What can hang from each mark
gume: tisof tufe
tisof: gume
tufe: baza dusot gume koler
baza: kiguga
dusot: tisof tufe
koler: tisof tufe
kiguga: baza
vogob: kiguga tufe

Each row was made from one small tree. The marks that hang from a mark follow it in brackets, in alphabetical order. Every link used is in the known rows. Write each row's tree.
(in the rows, 128 means zero)
Known rows
tisof(gume(tufe(baza(kiguga) dusot koler))): [108 108 135 123 171 138  99 116 125 122 135 126 158 171 110 111 129 104
  87 199  87 170]
dusot(tufe): [146 103 146 120 154 136  98 152 131 107 113 162 130 105  98 101 106 125
 128 188 122 188]
vogob(kiguga tufe(baza dusot(tisof) koler)): [ 88 140 129 152 160 164  64  98 121 110 124 152 133 154 112 124 129  98
 134 228  92 202]
koler(tisof tufe(baza dusot gume)): [ 72  67 141 119 137 111  96 143 118  97 111 142 130 142 157  96  97 100
 119 178  63 143]
tisof(gume): [139  82 152 106 157 112 100 116 119 115 105 128 136 155 110 111 123  81
 100 174  95 176]
vogob(kiguga(baza) tufe(dusot gume koler)): [ 53 143 142 111 190 141  72 123 107 102 142 130 107 120 157 103 128 113
 142 222 125 170]
koler(tisof(gume)): [156  87 161 108 136 106 105 105 114 121  94 148 141 141 136 122 121  72
 100 163  74 155]
dusot(tisof tufe(baza(kiguga) gume)): [119 118 122 165 159 114 104 139 149 133 114 151 137 131  88 123 106 142
 106 215 106 197]
dusot(tisof tufe(baza)): [145 112 126 169 143 126  92 130 142 128 109 173 147 137  81 144 111 132
 117 202 112 210]
koler(tufe(baza)): [116  87 139 114 141 136  95 142 122 100 103 145 139 152  97  91  96 118
 119 192  66 178]
tufe(baza(kiguga) dusot gume koler(tisof)): [101  96 142 128 155 110  85 130 106 139 135 120 136 152 169 115 122 107
  93 185  48 157]
dusot(tufe(gume koler(tisof))): [123 103 135 114 136 119  89 140 131 133 130 135 124 109 137 145 122 141
 124 167  95 144]
dusot(tisof tufe(baza gume koler)): [107 108 108 160 143 115  76 128 146 147 135 131 136 152 100 175 128 156
 113 188 101 181]
tufe(baza dusot gume(tisof) koler): [ 89  66 143 145 149 107  82 127 109 134 148 111 135 189 159 129 145 103
  88 169  79 159]
dusot(tisof): [141 100 143 135 146 120  96 112 118 118  87 151 125 142  90 138 115  99
 122 160  89 216]
tisof(gume(tufe(dusot))): [101  89 150 110 164 130 103 120 120  93 116 136 141 149 111 100 124  83
 111 171 117 171]
tisof(gume(tufe(koler))): [120 105 136 100 149 136  95 108 125 118 124 119 146 159  96 135 137 111
 107 164  92 158]
koler(tisof tufe): [132  87 151  96 132 130 112 130 117  95  78 163 128 117 121 102  89 102
 127 164  61 161]
vogob(tufe): [128 128 145 100 153 152  93 131 124  86 108 148 124 122  93  93 109  95
 139 181  84 184]
tufe(baza(kiguga) koler(tisof)): [166 118 147 128 141 131  97 115 108 149 113 146 153 145 131 121 118 115
  94 190  31 171]
gume(tisof tufe): [140 104 164 126 133 143 125 120 123  99 101 161 140 140  88  96 131 101
 113 158  99 173]

Which tree is each row?
[ 73  83 122 152 151 107  64 119 116 138 137 109 128 182 138 164 136 115
 108 168  78 188] | tufe(baza dusot(tisof) gume koler)
[109 103 124 131 145 122  73 150 136 137 152 122 136 139 117 135 128 154
 116 193  97 157] | dusot(tufe(baza gume koler))
[119 107 133 118 144 134  88 107 127 127 135 119 159 175  94 136 141 116
 100 180  77 154] | tisof(gume(tufe(baza koler)))
[139  92 140 115 149 116 126 116 131 117  89 155 156 155 121  95  92  91
  85 210  49 150] | koler(tisof(gume) tufe(baza(kiguga)))
[110  77 135 161 161 104  86 107 121 123 112 142 146 187 121 140 124  74
  91 190  99 205] | tufe(baza dusot(tisof(gume)))
[ 75  77 136 126 156 113  63 139 106 128 154 100 130 172 151 126 136 116
 110 170  73 166] | tufe(baza dusot gume koler)
[ 79 125 140 123 177 133  90 145 125  90 131 129 127 139 121  68 106  94
 119 214  80 176] | vogob(tufe(baza(kiguga) dusot gume))
[114 162 160 115 179 153  94 118 110  93 106 167 122 103 113  77 112 103
 146 233 120 191] | vogob(kiguga(baza) tufe)
[125 110 147 149 156 151 113 120 120 123 129 154 155 168 115  98 133 110
  85 192  82 177] | gume(tisof tufe(baza(kiguga) dusot koler))
[140 107 161 146 126 142 119 115 123 111 114 162 158 159  87  94 135 108
 106 177  85 168] | gume(tisof tufe(baza))
[ 88 133 146 109 171 171  68 118 110  89 125 144 119 126 126  93 126  94
 144 213 103 188] | vogob(kiguga tufe(dusot koler))
[ 94  68 145 106 143 115 119 138 128 100 100 130 117 151 116  93 107 109
 109 164  86 155] | koler(tufe(gume(tisof)))
[ 74  80 126 129 159 109  69 121 113 130 125 109 110 158 140 162 132 108
 116 148  92 190] | tufe(dusot(tisof) gume koler)
[130 126 120 145 155 131 107  90 137 141 110 135 158 176  76 153 130 116
  88 193  77 190] | dusot(tisof(gume(tufe(baza(kiguga) koler))))
[ 79  69 141 134 166 117 121 147 125 103 111 137 131 166 133  66  98  99
  87 206  80 167] | koler(tufe(baza(kiguga) dusot gume(tisof)))
[115  89 165 133 147 141 119 126 116  89 108 167 135 143 113  88 127  86
 112 162 115 181] | gume(tisof tufe(dusot))
[ 56  67 126 118 159 114  97 140 127  92  98 129 106 146 120 115  95 106
 125 164 101 188] | koler(tufe(dusot(tisof) gume))
[122  93 130 148 140 117  93 139 139 144 149 132 144 156 124 137 137 143
  97 192 101 152] | dusot(tufe(baza gume(tisof) koler))
[147 119 157 125 140 127 123 105 127 120 102 156 165 140 110  99 119  92
  94 191  62 150] | koler(tisof(gume(tufe(baza(kiguga)))))
[135  95 143 133 164 117  93 110 112 145 122 135 156 171 161 126 124  84
  74 201  56 164] | tufe(baza(kiguga) dusot koler(tisof(gume)))
[117 122 109 161 157 119  90 130 149 154 129 135 138 143  95 156 117 155
 101 209  93 189] | dusot(tisof tufe(baza(kiguga) gume koler))
[ 92  77 125 143 155 128  93 133 126  98  95 156 132 162 107 114  93 103
 116 189  86 205] | koler(tufe(baza dusot(tisof)))
